Each row comes from the steps of one walk. Every step used is in the known rows, and no mark comes twice. Write the walk behind each row, first mark first.
Known rows:
T/B/K/S/W/V: [-10 -40   4  16  15 -25  14 -13  13  25   6   6 -17  -4  10  43 -18 -27
  33 -17 -58  11  -2  13  10]
T/B/K/S/W: [ -8 -31   0  10   4 -28  19 -14  27   8 -20   8   1  -8   6  29  -2 -17
  17  -9 -36  13 -11  32  -2]
K/B/Y: [ -2 -12 -17   1   3  -3  -7  38   1   3 -13  -4  22   8 -13  19  -6   1
  -9  -3  18   6 -11  12  21]
S/K: [ -2  13  -4   3   2 -15 -25 -19 -13  -9  -8  21 -14   7  -5  -1   6 -27
  16   5   7  -2 -23   8  11]
J/W/S/K/B: [-72  13 -11   9  -4 -66 -18 -10 -17 -25  -5  24 -12  25  -7  -4 -24 -16
  45   6  18 -14 -25  36  29]
J/W/V/Y/B: [-36  22 -18  14  16  12  -7   5  26   4  -3  16 -34 -13   9  47   8 -41
  33 -14  23  13   4  -1  37]
Y/V/W/S/K: [-65 -28  23  21  -4 -49   3  -9 -41  -9 -23   5 -26   9 -16  -6 -31 -44
  56  12   0  16 -30  68  32]
W/V: [ -2  -4   2   9  13   4  -3   3 -13  19  25   2 -20   4   0  11 -16  -6
  20  -7 -24  -3   9 -18  16]
T/B: [  5 -16  -2  14  -4  17  20  -6  17   5  -1  10   7 -33  14  22   1 -15
   9 -17  -1  19   1   2 -10]
V/Y/B/L: [-19  26 -34   5  35   4   9   1  25 -24 -37  -2  -4 -14   5  26  26 -44
 -15 -28  16  51  -5  -7  13]
V/Y/B/K/S/W: [-13   5  -9  -3  13 -22  11  -8  35  -1 -52   2  -7  13  -6  35  21 -61
   9 -10  -3  35 -22  35  29]
V/Y/B: [ -3  17 -13   1   6  15  13   2  24  -7 -35   5   5 -11   5  28  24 -57
   3 -20  32  45 -11   2  26]
B/Y/V/W/J: [-50 -49  24  25  29  -1 -13  52 -18  -6 -58 -29 -24 -12 -25  -2 -23   1
  20  10   7  -7   7  39  45]
S/W/V/Y/B: [-23  15 -11  11  11  -1   9 -14  20 -12 -16  22 -23  -5   0  46  13 -85
  38 -14  10  33   9  15  14]
S/W/J: [-38  -1  12   9  22 -30 -12  -5  -4 -38 -37  -3 -20   4 -18 -16  -4 -16
  17   1 -12 -17  27  18  -5]
L/B/Y: [  7  -3 -35  14  -4   1  -6   9   4  13   5 -10  -9  10  18  18  18 -25
  -7  -6  20  10 -22  13  22]
B/Y: [ 13 -15 -14  10  12   9 -12  31   1  13 -28 -17  -5   6  -5  17   5   4
  -8  -2   6 -12 -14   9  14]
K/S/W: [-15 -17   8  23  10 -39   4 -24  16 -12  -4   6   4  21 -24  -7   1   0
  15   9 -26   6  11  21   5]
J/W/V: [-34   2  -2  14  11 -11 -18   4   1   8  32  10 -35   0   7  24 -15  13
  29   7  -7 -29  18 -10  11]
L/B: [ -7  15 -24   6 -15  -5   6 -23   1  -1  33  10   2   4  21   6  13 -26
   5  -4  11  20 -10   6   6]
V/W/S: [-47 -28   5   8   4 -56  11   6 -20  -2 -35 -20 -19 -13   5 -35 -17  -1
  35 -12 -11  11 -18  61  -7]
J/W/V/Y: [-25  10 -12  13   8  -2 -15  13  17  16  -3  16 -41 -24  19  38   2  -7
  27  -9   1 -19  16  -9  25]
S/W: [-19  -3   1   3  -3 -23   4 -22  10 -24  -8  11  -6   0 -11   9   6 -16
  17  13  -4  -6   9  28 -27]
K/B/L: [-30  14 -23  -6  19 -29   2  -4   0 -28   9   5  26   0 -13   3  -9   9
 -18  -7  -4  27   9  -2  -3]
L/B/K/S/W: [-20   0 -20   0  -9 -46   7 -37  15   7  16   2  -8  32   8  12   9 -38
  10  11 -24  15 -20  36  11]
L/B/K/S: [ -3  -1 -24  -5  -6 -24   3 -14   5  30  24  -5  -1  28  19   7   4 -18
  -3  -3 -22  18 -29   8  40]
V/Y/B/K/S: [  5   7 -14  -9  15   1   9  15  25  21 -43  -8   1  14   2  26  14 -44
  -3 -22  -2  35 -35   9  59]
W/V/Y/B/L: [-21  23 -30   9  47   7   5   5  13  -5 -13  -2 -24 -12  11  35  10 -53
   0 -34  -4  47   6 -24  24]
J/W: [-35   7  -4   8   0  -7 -10  -1  16 -11   6   8 -15  -7   3  10   0  24
  11  14  16 -28   6  10  -5]

Write each row's walk:
[ -1  -6  -3  -5  15  -1   9   7  10  21 -10 -10   6  30 -10  10  -6 -23
  -2  -7 -11  26 -28   2  41]	Y/B/K/S
[-47 -14  12   2  28 -34 -17  20 -16 -16 -50 -18 -21 -34  -8 -49  -8  14
  28  -8  -4  -6  11  32   5]	V/W/J
[ -1  10 -18 -25  10  16   4  24   7  27 -22  -1 -27  -7  25  46   4 -65
  17 -28   3  26 -26  -3  43]	W/V/Y/B/K
[-28 -44  16  18   4   7   0  35  -7  10 -29 -18 -10 -10 -17  23 -11  -2
  15  20  18  10  -9  51  25]	B/Y/V/W
[  2 -20 -10 -12  -9  13  14   8  14  19 -16  -1  -2 -27  34  35  -3 -13
  -1 -19  -8   7 -23  14  -8]	T/B/K
[-10  14 -30 -24 -18  -6   2 -13   0  14  20   0  -7  10  37  20  11 -35
  -6  -4   3  14 -33  16   9]	L/B/K
[-17  19  -9  -7  -9 -25 -21 -13 -17 -20   3  31  15  10 -18   1  -3 -29
  20   7  18  11 -19  13  21]	S/K/B
[-52  28 -34  13  44  -3  -8   4  28 -16  -7  10 -39 -14  11  44  10 -29
  14 -19   7  24  13 -17  24]	J/W/V/Y/B/L
[-24 -63  10  37   5  24  18  26  12  13 -33  -7  -3 -42   0  44 -11 -10
  25   3  19  33 -11  52  17]	T/B/Y/V/W
[ -8 -17  -8  31 -13  29   8   4   0  15  28  -4  -1  29   2  51  -6 -45
  -4  16  23  29 -15  14  45]	L/B/Y/V
[-11   1  -8   6   4 -18  -4 -10   8   0 -14  17 -32 -17   8  32  12 -51
  32 -11 -13   6  18  11   0]	S/W/V/Y
[ -6 -12   0  30  21 -37   1 -11  16  12 -11   8 -26   3  -9  20   3 -34
  34 -10 -41  15  20   0  32]	K/S/W/V/Y
[-23  -7 -18   7   1 -43   2 -32   1  25  40   5 -26  34  12  25  -4 -44
  30   0 -46  14 -11  15  26]	L/B/K/S/W/V
[-14 -14   5  -6   6 -40   0  -9  10   2 -13  -3  -7  24 -12   8  -2 -13
   8   8 -36  -8 -13  30   6]	B/K/S/W
[-22  -1  -3  12   2 -44 -10 -11 -31  -9 -25   5 -26  27   1 -16 -14 -39
  32  -9  -8  -5 -35  22  21]	W/S/K
[  6 -16   2  -8  10 -20  -2  14   1  27 -10 -14   0  21  -2  -2 -10   8
  -7   0 -33   0 -21   1  34]	B/K/S
[-15 -20   5   2  14 -42  -6  -7  -3  22   9  -1 -25  25  -6  18 -20 -15
  26   2 -57 -11  -1  10  18]	B/K/S/W/V
[-53 -25 -17  11   8 -74 -23  30 -34  -8 -58  -6 -13  -2 -11 -19 -14 -19
  47  -8  16   6 -50  78  28]	V/W/S/K/B/Y
[-48  -3  11   4  40 -29  -3   0   7 -20 -48 -14 -16  29 -24  -7 -11 -35
  17  -4 -25   3  -3  27  41]	Y/B/K/S/W/J
[ -2 -34  15  23   1  34   2  31  -2  15  -7 -12  -3  24 -18  42 -15 -16
  -9  16  10   2  -4   3  39]	B/Y/V
[-38  23 -29  12  40 -14   8 -18  21 -33 -22  10 -30  -8   1  42  19 -71
  13 -24  -6  44  16   7   0]	S/W/V/Y/B/L
[  3  -1 -12  -2  27   2   5  18  10  41 -20  -5 -19  13   7  34  -2 -53
  15 -29 -21  32 -24 -12  74]	W/V/Y/B/K/S
[-45 -78  15  45   8 -11  35  30  -7  13 -48 -24 -14 -24   5  31 -31 -22
  37 -11   3  33 -20  65  22]	T/B/Y/V/W/S
[-35  27 -28  -7  21 -37 -23 -15 -13 -39   2  23   7   6 -16   2   1 -19
  -3  -1   4  28 -14   3  10]	S/K/B/L
[-90  21 -33  13  21 -76 -19 -12 -17 -47  -6  16 -17  22  -8   0 -20  -9
  24   1   3  -3 -19  27  18]	J/W/S/K/B/L
[ -9   8 -11 -24  -2  11   4   4   5   5 -12  -5   1  11   9  26   3 -39
  -4  -6  15  15 -33  13  13]	Y/B/K
[-60 -54  13  21   1 -39  17  38 -23   2 -32 -21   7  10 -24  13 -39 -12
  30   8  15  32 -16  70  41]	K/B/Y/V/W/S
[-41  -3  -7   5  18 -51  -8 -16   3  -7 -14  -9 -24  32   6 -12  -2 -34
  14  -1 -34   0  -5  24  35]	L/B/K/S/W/J
[-36 -19  13   0  33 -46 -15   9  -2 -10 -47 -17 -23  21 -16 -19 -13  -8
  10   2 -47 -22   3  19  30]	B/K/S/W/J
[-30  18 -21   4  38   4  10  -9  11 -32  -3  -7   5   7  -8  11   6 -21
 -16 -12   6  42  -1  -2  -1]	Y/B/L
[-52 -49  12  31   9 -38 -10  25 -37  -2 -51 -13 -35  18 -15   5 -25 -38
  46   9   7   6 -43  75  44]	B/Y/V/W/S/K
